What can hang from each mark
kino: nere zedam
lelalov: pusu
mepe: mafutob nere
doref: zedam
mafutob: sezusu
zedam: doref kino sezusu
sezusu: mafutob pusu
pusu: ridu sezusu
nere: kino

Every row comes from one small tree of marks. The marks that hang from a mark follow it in brackets, in alphabetical order. Every link used is in the known rows. Which tree was each row made from?
Known rows
kino[nere zedam[doref sezusu[mafutob pusu[ridu]]]]: .03; .05; -.01; -.18; .14; .04; .11; -.06; -.05; -.06; -.04; -.04; .04; -.03; -.11; -.04; .08; .05; -.02; -.01; -.08; .20; .28; .27; -.25; -.13; -.14; .16; -.07; -.11
doref[zedam[kino[nere] sezusu[mafutob pusu]]]: -.02; -.06; .01; .02; .02; .36; .18; -.08; -.05; -.13; .00; -.03; .07; .02; -.05; .00; .06; -.04; -.15; .10; -.05; .23; .41; .26; -.25; .15; -.08; .10; -.09; -.10
mepe[mafutob[sezusu]]: -.01; -.02; .08; .12; -.03; -.20; -.19; .08; -.03; .06; .05; -.03; -.15; .04; .14; -.10; .01; -.06; .06; -.10; .27; -.02; -.29; -.37; .27; .07; .11; -.17; .08; .22
lelalov[pusu]: .11; -.12; .02; .07; -.10; -.24; .09; .17; .00; .06; .07; .04; -.06; .12; .00; .00; -.10; -.06; .07; .02; .19; .14; -.14; -.31; .34; -.01; .09; -.28; .10; .00
mepe[mafutob]: .02; -.12; .05; .07; -.01; -.30; -.02; .10; .01; .04; .09; .03; -.14; .11; .11; -.04; .03; -.01; .07; -.08; .13; -.06; -.25; -.20; .31; .12; .11; -.23; .07; .13
zedam[doref kino[nere] sezusu]: -.07; .07; -.14; -.10; -.09; .25; -.01; -.03; .10; .09; -.07; -.15; .12; -.08; -.01; -.04; -.12; -.01; -.17; -.03; -.07; .17; -.01; -.06; -.31; .04; -.09; .19; -.03; .07
nere[kino[zedam[doref]]]: .06; .05; -.11; .04; .01; -.16; -.17; .01; .10; .17; -.03; .03; -.02; -.06; .03; .14; -.01; .08; -.03; -.02; -.05; -.24; -.32; -.31; -.06; .06; -.08; -.01; .03; -.08
kino[zedam[sezusu[pusu]]]: .04; -.08; .08; .16; -.04; -.03; .08; .08; -.06; -.08; .03; -.05; .01; -.05; -.05; .03; -.08; .01; -.06; -.08; -.01; .09; .18; .01; .12; .03; .05; -.04; .03; -.06
doref[zedam[kino[nere] sezusu[mafutob pusu[ridu]]]]: -.05; .02; .01; -.10; .08; .33; .15; -.07; -.09; -.19; .00; -.05; .03; .02; -.07; .03; .07; .02; -.11; .08; .04; .30; .30; .26; -.23; -.03; -.05; .17; -.07; -.13
zedam[kino sezusu]: -.08; .01; -.03; .06; -.09; .12; -.03; .05; .04; -.03; -.02; -.15; -.02; .01; .01; -.02; -.16; -.02; -.05; -.05; .11; .11; -.07; -.13; .07; .03; .15; .02; .03; .05
mepe[mafutob[sezusu[pusu[ridu]]] nere[kino[zedam]]]: -.01; .05; .10; .10; .04; -.32; -.21; -.08; -.14; .03; -.03; .16; -.04; -.05; .04; .14; .15; .06; .05; .13; -.05; -.42; -.18; -.01; .00; -.26; .07; -.13; .06; .14
zedam[doref sezusu]: .01; .02; -.02; -.04; -.03; .11; .02; .08; .13; .03; .01; -.05; .00; -.03; .03; -.11; -.11; -.02; .09; -.16; .09; .04; -.15; -.15; .19; .12; -.02; .09; -.02; .05
zedam[doref kino sezusu[pusu]]: -.05; -.01; -.01; -.15; .02; .23; .20; -.02; .14; -.05; -.06; -.08; .09; -.05; -.12; .01; -.08; -.08; -.01; -.01; .01; .09; .10; .04; -.06; .03; -.03; .15; -.10; .06
mepe[nere]: .05; .01; .10; .06; -.18; -.34; -.02; .09; .00; .09; .09; .05; .00; .04; .11; -.05; -.07; .05; .12; -.10; .06; -.21; -.25; -.18; .30; .06; .16; -.24; .11; .04
sezusu[mafutob]: .04; -.07; .09; -.03; -.01; -.28; -.01; .10; .05; -.03; .09; .02; -.18; .16; .06; -.11; .04; .00; .17; -.09; .26; .08; -.13; -.14; .33; .09; .14; -.22; .05; -.01
kino[nere zedam[doref sezusu[mafutob]]]: .03; .02; -.08; .00; .05; .06; -.03; -.03; -.01; .13; -.02; -.08; .07; -.01; -.02; -.09; .01; .02; -.07; -.05; -.17; .08; .17; .11; -.27; .10; -.16; .11; -.03; -.12
lelalov[pusu[ridu]]: .09; -.05; .03; -.04; -.03; -.27; .05; .16; -.04; -.01; .07; .01; -.13; .08; -.02; .02; -.08; .01; .12; .00; .30; .20; -.25; -.31; .35; -.19; .14; -.23; .11; -.02
doref[zedam[sezusu]]: .06; .00; .03; .20; -.05; .24; -.01; .11; -.03; -.04; .11; -.06; .00; -.01; .08; -.02; -.11; .02; .00; -.18; .11; .04; -.09; -.20; .28; .24; .02; .04; .07; -.10
nere[kino[zedam[doref sezusu[mafutob pusu[ridu]]]]]: -.02; .01; -.02; -.16; .21; .05; .02; -.08; .05; -.10; -.08; .10; -.09; .00; -.11; .08; .13; .01; .11; .09; -.03; -.07; .10; .23; -.05; -.17; -.07; .15; -.12; -.10
lelalov[pusu[ridu sezusu]]: .05; .03; .00; .00; -.04; -.19; -.11; .14; -.11; -.05; .07; -.04; -.14; .08; -.01; -.03; -.10; -.04; .10; -.01; .22; .25; -.39; -.19; .34; -.38; .16; -.15; .11; .02
zedam[doref kino[nere] sezusu[mafutob pusu]]: -.07; -.02; -.04; -.25; .04; .24; .20; -.11; .09; -.06; -.08; -.03; .10; .02; -.11; -.06; .04; -.09; -.06; .10; -.09; .24; .36; .28; -.33; .02; -.14; .14; -.16; .05

Write each row's tree
-.07; .04; -.02; -.16; -.08; .11; .11; -.01; -.05; -.19; -.05; -.09; .01; -.08; -.03; .02; -.07; .02; -.17; .05; .10; .38; .15; .10; -.17; -.21; .07; .08; .02; .04 => zedam[kino[nere] sezusu[pusu[ridu]]]
.06; -.04; -.01; -.08; .08; .07; .13; -.06; -.01; .01; -.04; -.01; .10; -.03; -.09; -.05; .07; -.01; -.08; .01; -.18; .14; .39; .27; -.25; .07; -.19; .10; -.09; -.07 => kino[nere zedam[doref sezusu[mafutob pusu]]]
-.03; -.01; -.08; .15; .07; -.03; -.12; -.11; .04; .23; -.04; .11; .11; -.02; .02; .06; .05; .01; .05; .09; -.44; -.63; -.12; .17; -.14; .05; -.10; .05; -.03; .09 => mepe[mafutob nere[kino[zedam[doref sezusu]]]]
-.08; .00; -.04; -.15; .07; .20; .06; -.03; .16; .05; -.06; -.10; -.01; .08; -.09; -.08; -.02; -.08; .10; .00; .03; .02; .02; .05; -.08; .06; -.02; .13; -.12; .03 => zedam[doref kino sezusu[mafutob]]
.03; -.07; .06; -.03; .15; .03; .15; -.03; .04; -.01; -.03; .00; .02; .03; -.14; -.03; .06; -.06; .10; -.03; -.08; .00; .28; .20; -.02; .08; -.09; .08; -.11; -.09 => kino[zedam[doref sezusu[mafutob pusu]]]
-.09; .05; -.04; -.36; .10; .19; .17; -.10; .07; -.12; -.09; -.05; .03; .01; -.13; -.04; .06; -.03; -.02; .08; .02; .28; .24; .28; -.33; -.17; -.09; .20; -.13; .02 => zedam[doref kino[nere] sezusu[mafutob pusu[ridu]]]
-.02; -.01; -.08; .02; .12; .08; -.12; -.05; .09; .10; -.06; .05; -.04; .01; -.03; .00; .06; .00; .07; .04; -.11; -.19; -.01; .06; -.08; .04; -.07; .10; -.06; -.09 => nere[kino[zedam[doref sezusu[mafutob]]]]
-.01; .00; .01; .17; -.02; -.11; -.13; -.06; -.05; .08; -.02; .13; .00; .05; .03; .01; .05; .01; .09; .11; -.23; -.40; .05; .22; .02; -.02; .09; -.10; .02; -.08 => mepe[nere[kino[zedam[sezusu[mafutob]]]]]
-.01; .09; -.07; .11; -.03; .02; -.14; -.05; .05; .21; -.06; .06; .13; -.09; .01; .05; -.04; .03; .03; .01; -.32; -.50; -.14; .04; -.08; .03; -.06; .07; .00; -.03 => mepe[nere[kino[zedam[doref sezusu]]]]
-.02; .10; .08; -.12; .03; -.23; -.20; .06; -.05; -.13; .06; -.07; -.24; .12; .06; -.13; .04; .03; .20; -.09; .28; .17; -.39; -.03; .32; -.28; .17; -.08; .06; .00 => pusu[ridu sezusu[mafutob]]
.02; -.07; .15; -.22; .08; -.31; .13; .08; .00; -.21; .06; .08; -.20; .13; -.01; -.04; .11; .03; .21; -.02; .34; .21; -.01; .02; .33; -.13; .14; -.18; .00; -.03 => sezusu[mafutob pusu[ridu]]
.02; .03; .03; .07; .07; -.20; -.15; -.13; -.01; .20; -.05; .17; .11; -.07; -.01; .13; .16; -.03; .05; .14; -.24; -.58; -.11; -.01; -.13; -.02; -.14; -.04; -.05; .19 => mepe[mafutob[sezusu[pusu]] nere[kino[zedam[doref]]]]
-.02; .04; .19; -.06; -.01; -.32; -.04; .02; -.10; -.02; .06; .10; -.05; .02; .04; -.04; .09; -.01; .18; -.01; .15; -.20; -.16; -.02; .27; -.18; .13; -.16; .05; .26 => mepe[mafutob[sezusu[pusu[ridu]]] nere]
-.02; -.08; .06; .09; .01; -.12; .03; -.10; -.05; -.03; -.03; .20; .03; .04; -.04; .06; .10; -.01; .09; .16; -.23; -.34; .27; .39; .02; -.05; .06; -.12; -.04; -.05 => mepe[nere[kino[zedam[sezusu[mafutob pusu]]]]]
-.04; -.03; .04; .09; .07; -.17; -.01; -.08; -.10; -.04; .00; .16; .01; -.02; .00; .13; .11; .05; .05; .15; -.27; -.42; .04; .34; .02; -.21; .06; -.06; .02; .07 => mepe[mafutob nere[kino[zedam[sezusu[pusu[ridu]]]]]]
.00; -.01; -.03; .09; -.07; .38; .14; -.02; -.06; -.09; .02; -.06; .15; -.08; -.01; .06; -.06; .00; -.27; .02; -.07; .23; .28; .06; -.22; .15; -.09; .12; -.01; -.07 => doref[zedam[kino[nere] sezusu[pusu]]]
-.02; -.05; -.03; .15; .03; -.04; -.15; -.01; -.01; -.01; -.03; .07; -.12; .04; .03; .01; .05; .01; .02; .06; -.02; -.12; .03; .05; .05; .01; .08; -.06; .01; -.11 => nere[kino[zedam[sezusu[mafutob]]]]
-.01; .05; -.10; .16; -.10; .38; -.02; .00; -.05; .02; .03; -.15; .12; -.07; .05; .02; -.11; .03; -.26; -.03; -.05; .18; .06; -.11; -.23; .19; -.05; .14; .04; -.09 => doref[zedam[kino[nere] sezusu]]
-.05; .04; .04; .12; -.10; -.24; -.30; -.04; -.02; .14; .01; .17; -.07; .02; .19; -.02; .09; -.04; .11; .08; .03; -.46; -.34; -.18; .18; -.02; .10; -.21; .09; .27 => mepe[mafutob[sezusu] nere[kino]]
.03; .08; -.11; .07; -.05; .08; -.07; .01; -.02; .14; -.01; -.13; .13; -.13; .00; -.04; -.10; .07; -.17; -.12; -.17; .07; .03; -.08; -.26; .10; -.16; .15; .03; -.07 => kino[nere zedam[doref sezusu]]
.05; .05; -.09; .12; -.11; .14; -.05; .03; -.04; .07; .06; -.10; .08; -.04; .07; .08; -.06; .10; -.24; -.02; .02; .13; -.12; -.29; -.20; .18; -.06; .03; .07; -.11 => doref[zedam[kino[nere]]]
-.07; .09; -.07; -.29; .01; .23; .14; -.06; .05; -.09; -.07; -.10; .10; -.10; -.08; .02; -.05; .00; -.13; .02; .01; .29; .11; .10; -.29; -.16; -.09; .24; -.07; .06 => zedam[doref kino[nere] sezusu[pusu[ridu]]]
-.03; -.07; .00; .09; -.07; -.34; -.11; -.01; .03; .11; .05; .21; -.07; .09; .15; .04; .08; .01; .12; .09; -.10; -.49; -.29; -.01; .22; .03; .10; -.27; .06; .16 => mepe[mafutob nere[kino]]
.04; -.11; .13; .07; .08; .22; .20; .04; -.02; -.17; .09; .06; -.06; .08; -.02; -.05; .07; -.05; .11; -.05; .10; .10; .27; .15; .27; .22; .00; .00; -.06; -.11 => doref[zedam[sezusu[mafutob pusu]]]
-.06; -.04; -.03; -.03; -.14; .13; .13; -.02; -.01; -.12; -.05; -.08; .08; -.06; -.02; .00; -.08; -.02; -.22; .05; .00; .32; .27; .09; -.19; -.03; .02; .02; .00; .06 => zedam[kino[nere] sezusu[pusu]]
-.01; .07; -.13; -.15; -.09; .00; -.03; -.01; .10; .14; -.05; -.11; .09; -.06; .02; .00; -.08; .04; -.15; -.01; .00; .14; -.17; -.25; -.31; .05; -.10; .07; .00; .03 => zedam[doref kino[nere]]
.02; .09; .15; -.11; -.06; -.19; -.08; .12; -.08; -.18; .03; -.02; -.14; -.05; .05; -.03; -.01; .01; .08; -.13; .47; .23; -.19; -.36; .32; -.18; .14; -.09; .09; .11 => mafutob[sezusu[pusu[ridu]]]
.04; .04; -.03; .10; .01; .06; -.04; .05; .04; .12; .00; -.13; .06; -.08; -.03; -.02; -.11; .02; .00; -.16; -.08; -.06; -.09; -.15; -.01; .12; -.07; .12; .01; -.07 => kino[zedam[doref sezusu]]
.02; -.08; -.01; .15; -.03; .00; -.02; .00; -.03; -.11; -.04; .08; -.03; -.07; -.02; .12; -.01; .02; -.10; .04; -.06; -.05; .12; .03; .07; -.04; .05; -.05; .03; -.06 => nere[kino[zedam[sezusu[pusu]]]]
.11; .06; -.10; .02; -.05; -.17; -.09; .03; .01; .20; .00; -.09; .09; -.09; .04; .01; -.05; .11; -.16; -.10; -.11; .05; -.14; -.27; -.24; .11; -.15; .02; .07; -.10 => kino[nere zedam[doref]]
-.03; -.09; .07; .05; .09; .33; .19; -.04; .00; -.14; .02; -.02; .00; .07; -.10; .02; .05; -.08; .00; .05; .04; .10; .29; .19; .00; .16; .01; .08; -.11; -.12 => doref[zedam[kino sezusu[mafutob pusu]]]
